Each row was made from one walk, in order. Every step used is in the known rows, and no mark comes twice. Write each row's walk.
Known rows
G-V-Q-P-C: [  3  -9   5 -10  16  22   6  23   0  23 -14  -7 -15  -2  33   9  52  48
 -44  18 -22]
G-W-C-E: [  1  34  11  30  -8 -11 -60 -23 -26 -18  -7  17  39 -27  45 -21 -20 -21
  28   2 -10]
U-G-V-Q: [  2 -64 -25   0  34  15  20   5 -15   4   1  14   0  31  25 -43  20   5
  -7 -19 -12]
P-K-V-Q: [ 30 -45  10  25   7   3  13 -32  15  20 -15   3  -8  25 -12 -21   8  35
  -3  24   9]
V-Q: [  2 -29  18  37  18  -9 -16  -4  -5   0  -2   9  -6  10  25  -3  17  -7
   9  23  14]
V-Q-P-K-W-C: [ 17   6 -36   9  29  18   4  31  -9  33 -21   8   1 -11 -22   8   4  43
  16  -8 -21]
W-C: [ 19   8  16  51  17  -3 -40   2 -20  14 -14   5  30 -17  23 -13 -18 -14
   3   4  24]
W-Q-P-K-V: [ 17 -30  27   4  -9  19   1 -16  27  47  -2 -30  -5   6   2  -8  -4  18
 -12 -12  -7]
C-V-Q: [ -1 -21  28  28  13  -1  -5   8 -22  -4 -21  25 -22  21  27 -17   1 -23
   4  35  27]
K-V: [ 23 -17  30  34  -7   1 -21 -25   7  13  -8 -21   7  14  31 -19 -21   5
 -24  19  40]
C-V: [ 11  -3  37  36 -20  16 -21  -3 -25  -9 -17   4  -9  12  45 -30 -14 -37
 -11  28  35]
C-V-Q-P-K: [  6 -19   9  11 -16  29  16   6  -8  12 -30  16 -39   8  -8 -13  25   3
  -8  22 -13]
U-G: [ 13 -30  11  24  14  12 -22 -19 -12  -9  -5   0  21   6  31 -37 -19 -30
  -4  -7   3]
G-V-Q: [  2 -44  -9  19   3   9   8  12 -12   8  12   2 -12  23  37 -22  40  15
  -8   4   9]
U-G-V: [ 13 -46 -12   6   0  30   4  -5 -18   0   7  -5  14  19  41 -54   5  -8
 -20 -27  -3]
Q-P-G-W-C: [ -4  18   4  27 -14  27 -23  11 -22  13 -36 -17   4  -5  42   3  47  -2
 -28   0 -24]
K-V-Q-P: [  0 -22   8   8  11  -5   2   3  20  38 -23  -8 -23   7   2   6  11  24
 -31  17  18]
K-V-Q: [ 13 -36  18  24  23 -15  -1 -13  12  17 -16   2  -9  21  12 -10  -1  17
 -12  27  31]
W-Q: [  0 -26  42  33  15  -6 -37  -8  -2  10  18 -14  13   5  51  -8  -9 -33
  16  -3  16]
K-W: [ 17   0   7  25  -5  14 -30  -2 -16  -7  10 -23   9   8  49  -8 -18   1
   3  12  22]
G-V-Q-P: [-11 -31 -18   2  -8  20  12  26  -3  26   4 -10 -27   7  28  -5  54  23
 -30  -6  -7]
U-G-W-Q: [-13 -43   6  -8  31   5 -18 -26 -16   1  25  -7  22  16  63 -32  -1 -31
  29 -45 -28]
Q-P-K: [ 19  -7   8  24 -42  36 -12 -18   5  11  -5 -24  -8 -13   4 -10  16   8
 -16   2 -18]
W-Q-P: [-13 -13  33  15   3   5 -29  13   8  27  12 -23  -3 -10  37   8   5 -25
  -5 -14   3]
Q-P-C-V: [ 12  33  46  10  -6  25 -25  11 -12   3 -38  -1  -8 -11  39   1   0  -3
 -48  40   4]
G-W-Q-P-C: [-12  13  32 -16  18  10 -31 -11  -2  18  11 -28   8 -14  71  19  30  12
  -5  -7 -44]

Write each row's walk
[ 25   0 -15  18  34  18   9  31 -35  13 -34  38  -3  17  -7 -22 -17  18
  33  11   5] => P-K-W-C-V-Q
[  6 -28  -3  19 -10  19   4  -6   7  15 -11  -2 -21  -6  -9   2  36  19
  -4  10 -26] => V-Q-P-K
[ -5 -23   9 -11 -12  47   6  53  -7  29   1 -47 -17  34  65   2  41  14
 -34 -16 -14] => K-W-Q-P-G-V
[ 30 -16  12  14 -37  30   2 -30  20  29 -17 -31 -10   0  -7 -16   2  31
 -39   7  -2] => Q-P-K-V
[ 11   0  -5  20  15  20  10  31 -16  30 -48  36 -18  -9 -27 -13  10   6
   3  10  -7] => W-C-V-Q-P-K
[  4 -15  23  12  23   4 -33  10  -8  10  25 -20  13  13  56  -1 -24 -10
  27  -9  16] => K-W-Q
[ -9 -30   7  -1  -7  15  15  -2   7  22 -34 -21 -33  36  34   9  63  32
 -46  23 -18] => K-V-Q-P-G-W
[  4  20  33 -13  36  16 -34  24   2  23   2 -28  11 -11  51  30  -8  21
 -11   2 -15] => K-W-Q-P-C
[  2  38  51 -13  22   3 -63  14  10   0  -8 -10  23 -26  48  24 -31   4
   2  17 -23] => K-W-Q-P-C-E
[-11 -17  35  27  -6  26   5  38 -10   6 -61  11 -46  28  21   0  45 -19
 -39  45   8] => C-V-Q-P-G
[ 14   1  48  20  37   1 -14   7 -18  -8 -36  29 -11  12  35  -3   6  -1
 -10  56  11] => P-C-V-Q
[ -8 -22  53  28  -4  20 -26  25   9  18 -17 -28 -12  13  46  13  34 -29
 -25  10  -2] => W-Q-P-G
[  2   1 -13   6  26  13  -9  -4 -51   0 -25  30  22   6  38 -54 -23 -31
  12 -24  -7] => U-G-W-C-V
[ 24   3 -11   6 -33  44  -8  -1  -2  10   4 -31  -5  -7  14  -4   1  27
  -9  -4 -17] => Q-P-K-W
[  4   5  26  13  29   4 -19  10   8  14 -24   1  -8 -18  21  27  29  26
 -29  36 -15] => V-Q-P-C
[  3 -21  13  21 -46  51   1  25  -8  12 -20 -39 -21  18  51 -11  61   8
 -64  10  -6] => Q-P-G-V
[ 10 -17 -23  -1  -2  27  11  10   1  14  -4  -9 -21   2  -3   7  20  40
   6   4 -25] => V-Q-P-K-W
[-15  22  43 -25  13  18 -22   1 -18  15  -7  -7  -8  -1  74   6  17  -4
 -12   4 -31] => G-W-Q-P-C-V
[-14  -4  -8  21  23  10  -4  26 -20  19 -41   4 -11   5  28  16  65   9
 -10   7 -29] => V-Q-P-G-W-C
[ -3   2  20  35  26  16   2  60 -21  23 -79  28 -27  11   5   3  32 -17
 -27  33  12] => W-C-V-Q-P-G
[ 16 -33  25  36 -36  42  -5  11 -17  -5 -12 -27  -6  36  62 -29  51  -2
 -47  19   9] => P-G-V
[ -9  -3  15  -4  13  14 -25  23   3  27  17 -31  -4  -1  46  14 -11  -4
   7 -16   1] => K-W-Q-P
[-12  -8  18 -32  46  15 -18 -14  -4  16   2 -15  20  -7  58  -2  14   2
  -4 -33 -61] => U-G-W-Q-P-C
[-10  -4  15  16 -45  35 -15  -7 -12  -4 -16 -36 -16  10  66   1  59  -3
 -39  11 -27] => Q-P-G-W
